Every row comes from one small tree of marks. The marks that hang from a mark follow it in brackets, in alphabetical order. Every link used is in the known rows. Which tree was each row made from?
Known rows:
razo{topur{kulos}}: [-0.16 -0.34 -1.16  0.68  0.92  1.24 -1.09  0.43 -0.23  1.85  0.05  1.33
 -2.34 -1.49  0.74 -0.31 -0.04 -0.35  0.67  0.34 -0.89]
razo{topur{ditized}}: [-0.85 -0.19  0.88  1.85 -0.99  2.27 -0.60 -1.03 -0.35  2.11  1.32  0.78
 -2.01 -2.67 -1.30 -1.91 -0.27 -0.24  1.77  2.04 -0.81]
razo{topur{ditized{mosamo}}}: [-2.82 -0.17 -0.30  1.58 -0.40  1.35  0.22 -1.03  0.27  1.97  1.68  1.72
 -2.37 -3.85 -0.57 -2.36  0.64  0.73  1.46  1.66 -0.72]
reka{razo{topur}}: [-0.13 -0.65 -1.30  2.10  0.31 -0.21 -1.30 -0.76 -1.30  2.12  0.39  0.86
  0.21 -1.37 -0.93 -2.17 -0.53 -1.32  1.94  1.21 -2.22]
ditized{mosamo}: [-1.85  0.45 -0.45  1.34  1.29  0.22 -1.61 -0.16  0.67  0.16  2.42  1.14
 -2.28  0.50 -0.10 -3.29  1.30  1.47  3.10  0.98  1.23]
mosamo{ditized{topur{kulos{senog} razo}}}: [ 1.98  2.40 -0.47 -0.38 -0.38  2.59 -2.46 -0.53  1.22  0.60 -0.54 -1.37
 -1.66  1.17 -0.08  1.95  0.08 -1.57 -2.69 -1.42 -1.66]
senog{kulos}: [-0.61 -2.55  0.11  0.64 -0.93  0.58 -3.05  0.63 -0.96 -0.51  0.24 -0.67
 -1.03 -0.47 -1.47 -2.01  0.65 -0.76  3.13  2.66  2.36]
kulos{reka{ditized}}: [ 1.24  1.26 -0.14  3.32 -1.35 -0.23 -3.17  2.47 -0.62  0.05  4.02  1.45
  0.26  2.38 -0.19 -0.67  3.26  1.01  3.76  1.86  2.71]
reka{ditized kulos{senog} razo}: [ 1.86  0.61 -2.19  5.38  1.11  2.04  0.27 -0.87 -1.13  0.68  1.99  0.90
  0.14  1.59 -1.96 -1.17  1.91 -1.77  2.46  0.69  0.44]
mosamo{ditized{topur}}: [-0.76  2.67  0.74  0.34 -0.83  3.03 -2.99 -1.54  0.12  1.34  3.42 -1.04
 -1.50  0.72 -0.55 -2.49  0.21  0.35  2.55 -1.04 -0.90]
senog{kulos{reka{ditized{mosamo}} topur}}: [-3.43 -1.73 -0.35  1.85 -1.67 -1.82 -0.88  2.81 -2.77 -0.88  1.64  0.10
 -0.39 -0.25 -1.85 -0.73  5.11 -0.13  3.63  4.08  1.71]
razo{topur{kulos{reka{ditized{mosamo}}}}}: [-1.33  0.79 -2.98  2.62 -0.55 -0.92 -0.40  2.75 -0.28  1.71  2.28  2.78
 -0.46 -1.31  1.91  0.70  3.78  1.46  1.63  0.68  0.92]
reka{ditized kulos{topur} razo}: [-1.12 -0.07  0.88  4.89  0.72  0.38  0.28 -0.22 -3.43  0.89  2.23  0.67
 -1.05  1.47 -4.16 -1.70  2.12 -1.92  4.89  1.24 -3.02]
ditized{mosamo topur{kulos}}: [-1.37  1.58 -0.59 -0.16  1.24  0.82 -2.10 -0.19 -0.21  1.08  1.76 -0.96
 -2.83 -1.25  1.85 -3.17  2.67  0.28  1.68 -0.27 -0.18]
ditized{mosamo topur{kulos razo}}: [-1.02  0.91  0.97 -0.32  0.18 -0.42 -2.62  0.86  0.37  0.82 -0.94 -0.93
 -2.72 -0.27  0.54 -0.45  1.88 -0.48  0.41 -0.22 -0.89]
kulos{senog}: [ 1.84  0.58 -1.30  1.46  1.50  2.24 -1.40 -0.71  0.06 -0.78  1.16  0.35
 -1.08  1.10 -0.11 -1.47  0.07 -0.28  0.53  1.58  2.04]
kulos{senog topur}: [-0.17  0.43  0.11  1.00  1.85  1.84 -0.14 -1.21 -1.81 -1.09  0.35 -0.17
 -1.92  1.07 -2.02 -1.03  0.93 -1.32  0.57  2.29 -0.57]
topur{razo}: [ 1.02 -0.33  2.02  1.49 -0.32 -0.66 -3.46  1.04  0.67 -0.11 -0.43  0.58
 -1.78  2.43 -1.97 -0.19 -0.69 -0.32  1.96  1.75  0.14]
razo{topur{ditized kulos{reka}}}: [ 1.34 -0.84  0.44  0.65 -1.97  0.28 -2.70  1.26 -1.38  1.56  1.31  0.66
 -1.09 -3.40  0.66 -1.23  1.96 -0.27 -0.74  1.72  0.11]
razo{topur{ditized kulos{reka senog}}}: [ 2.59 -0.22 -1.11  0.94 -1.28  1.24 -1.45  0.33 -1.13  1.13  0.15  0.43
 -0.30 -3.52  1.07 -0.51  1.80 -1.07 -3.18  2.08  0.88]
senog{kulos{reka topur}}: [-0.81 -3.11  1.93 -0.16 -2.38 -1.37 -3.15  1.61 -4.25 -0.72  0.06 -1.59
 -0.26 -0.36 -2.77 -2.00  2.66 -1.69  2.04  4.00  1.02]
reka{ditized}: [ 0.04  1.61 -0.49  3.33  0.30  1.61 -1.56  0.93  0.78  0.36  3.37  1.84
 -1.61  2.32 -0.39 -0.62  1.56  0.84  4.80  1.14  1.53]

Which tree is each row?
[ 2.35 -0.29 -2.33  0.95 -0.64  0.63 -1.38  1.26 -1.31  0.66 -0.47  0.88
  0.33 -1.38  1.36  0.28  1.27 -0.86 -2.46  1.06  1.41]	razo{topur{kulos{reka senog}}}
[ 3.51 -0.32  0.49  0.60 -0.03  1.61 -2.25  0.13  1.01 -0.30 -1.21  0.16
 -1.96  0.02 -0.71  1.24  0.79 -1.42 -2.43  1.81  0.18]	topur{ditized kulos{senog} razo}
[ 2.54 -0.37 -2.33  1.98 -1.09 -0.86 -1.61 -0.26 -2.61  1.06  0.14  0.27
  2.57 -1.51 -0.33 -1.51  0.86 -1.87 -0.88  2.01  0.10]	kulos{reka{razo{topur}} senog}
[-0.12  2.29  2.05  0.35 -1.96  1.24 -3.56 -0.43  0.43  1.22  0.90 -1.14
 -1.36  1.93 -1.60  0.00 -0.98 -0.29  1.33 -1.02 -1.93]	mosamo{ditized{topur{razo}}}
[ 1.22 -0.32 -0.42  0.77  0.75  1.02 -1.03  0.34  2.25 -0.19 -0.86  0.61
 -2.85 -1.00 -0.21  0.43  1.88 -0.72 -2.63  1.69  0.11]	topur{ditized{mosamo} kulos{senog} razo}
[-1.92 -0.34 -1.08  0.97  0.29  1.36  0.01 -0.19  0.69  2.12  1.06  1.61
 -3.20 -4.25  0.76 -1.59  1.33  0.28  0.21  0.90 -1.13]	razo{topur{ditized{mosamo} kulos}}
[ 4.05  0.93 -0.90  2.70 -0.79 -0.46 -2.65  3.53  0.25 -0.72  0.13  1.13
  0.33  2.93  0.05  3.55  3.31 -0.28 -1.35  1.37  2.14]	topur{kulos{reka{ditized} senog} razo}
[-1.73  1.17  1.83  0.28 -0.64 -0.32 -2.34  0.21 -0.31  1.10 -0.16 -1.08
 -1.94  0.72 -0.52 -1.21  0.88 -0.05  1.79  0.72 -0.24]	ditized{mosamo topur{razo}}
[-0.27  0.66  1.05  4.31  0.18  1.37  1.59  0.65 -1.97 -0.22 -0.92  0.70
 -2.27  3.15 -4.69  2.66  1.08 -2.11  1.25  1.42 -1.25]	reka{ditized kulos{senog topur{razo}}}
[ 0.79 -1.02 -1.94  3.81  0.58  1.72  0.98 -2.04 -2.22  1.76 -0.77  0.59
  0.28 -1.78 -2.00 -1.94 -0.73 -2.55  0.12  0.58 -1.38]	reka{kulos{senog} razo{topur}}
[ 0.16  0.19  1.40  1.03  0.71  3.07  0.07 -2.10 -1.79 -0.15  0.83 -0.22
 -2.31 -0.75 -2.59 -1.60  1.22 -1.79 -0.27  3.22 -1.14]	kulos{senog topur{ditized}}
[ 1.54 -0.87 -0.59  0.82 -0.76 -1.74 -4.10  0.69 -0.57  0.31  2.66  0.41
 -0.03 -2.78  0.69 -4.26  4.10  0.00  0.29  2.10 -0.35]	topur{ditized{mosamo} kulos{reka{razo}}}
[-2.65  0.95 -0.02  2.72 -0.21 -1.19 -0.96  1.94 -1.94 -0.21  3.67  1.89
 -1.01  1.58 -1.42 -1.14  5.05  1.16  3.69  2.43  0.40]	kulos{reka{ditized{mosamo}} topur}
[-1.52  0.67 -4.31  3.14  1.32 -0.37  0.68  1.05  0.44  2.86  1.26  2.57
 -0.61 -1.96  1.18  0.05  2.82 -0.12  1.85  0.40 -2.68]	reka{ditized{mosamo} razo{topur{kulos}}}
[ 0.82  1.25 -1.26  5.08  0.94  3.18  0.62 -0.09 -0.37 -0.18  2.04  1.30
 -1.50  2.16 -1.45 -0.15  1.45 -0.42  2.55  0.32  2.12]	reka{ditized kulos{senog}}
[-1.45 -3.38  2.76  0.07 -1.45 -1.16 -1.88  1.22 -2.31 -0.52 -2.97 -1.46
 -1.81  0.73 -4.50  0.77  0.34 -2.41  1.61  3.58 -1.27]	senog{kulos{topur{razo}}}
[-0.07  2.18 -2.26 -0.40  1.65  2.06 -0.66 -0.98 -0.16  0.63  0.57 -1.09
 -1.88 -1.46  2.32 -1.83  2.86 -0.54 -0.97  0.04  0.73]	ditized{mosamo topur{kulos{senog}}}
[ 0.37 -0.06  1.49  0.97  1.15  0.49 -0.45 -0.16 -1.34 -0.72 -1.86 -0.23
 -2.01  2.30 -3.62  1.47 -0.19 -2.12 -0.70  2.32 -1.50]	kulos{senog topur{razo}}
[ 1.98  1.12 -3.41  4.14 -1.46 -0.21 -0.22  1.06 -1.94  1.80  1.01  1.54
  3.17 -0.36 -0.36  0.45  2.28 -1.52  0.37  2.10  0.39]	kulos{reka{ditized razo{topur}} senog}
[ 1.11  0.65 -2.75  2.71 -0.01 -2.02 -2.95  2.70 -0.52  0.54  3.28  1.98
  0.80  0.51  1.31 -1.62  5.64  0.70  2.37  1.16  0.29]	topur{kulos{reka{ditized{mosamo} razo}}}
[-0.53  2.60 -1.04  2.81 -1.48 -1.46 -2.46  0.78 -2.16  1.31  3.71 -0.38
  2.12 -0.04  0.74 -3.11  5.10  0.07  3.80  1.40  0.34]	kulos{reka{ditized{mosamo topur} razo}}
[-1.42  1.67 -1.87  2.84  0.36 -0.21  0.54  1.46 -1.78 -0.89  2.48  1.03
 -0.51  1.37 -0.96 -0.18  5.01  0.29  1.32  2.66  1.15]	kulos{reka{ditized{mosamo}} senog topur}
[-3.29  0.36 -0.40  4.58  1.21 -0.26  1.09 -0.48 -2.79  1.14  2.36  1.31
 -1.68  0.47 -3.69 -2.56  3.16 -0.82  4.69  1.21 -2.97]	reka{ditized{mosamo} kulos{topur} razo}
[-0.60 -0.15 -0.30  0.44  1.05  1.14 -2.00  0.00  1.32  0.60  2.42  0.85
 -3.34 -1.98  0.55 -3.16  2.53  1.14  0.86  1.51  0.29]	topur{ditized{mosamo} kulos}
[-2.57 -0.68  3.26  0.91 -0.26 -0.64 -0.86 -0.18 -0.67  0.22 -0.08  0.47
 -3.47 -0.35 -3.81 -0.93  1.43 -0.62  1.22  3.04 -2.62]	kulos{topur{ditized{mosamo} razo}}
[-0.35 -0.59  1.01  2.49  1.62  2.45  0.57 -1.72 -2.85 -0.53  0.38 -0.14
 -2.54  0.78 -3.57 -1.89  0.52 -1.94  1.04  1.38 -0.52]	reka{kulos{senog topur}}
[ 1.34 -1.90 -1.25  2.77 -2.72 -1.79 -3.79  2.57 -2.38 -0.16  1.86 -0.23
  2.60  0.27 -1.05 -1.16  4.01 -1.62  3.87  3.90  2.16]	senog{kulos{reka{ditized razo}}}
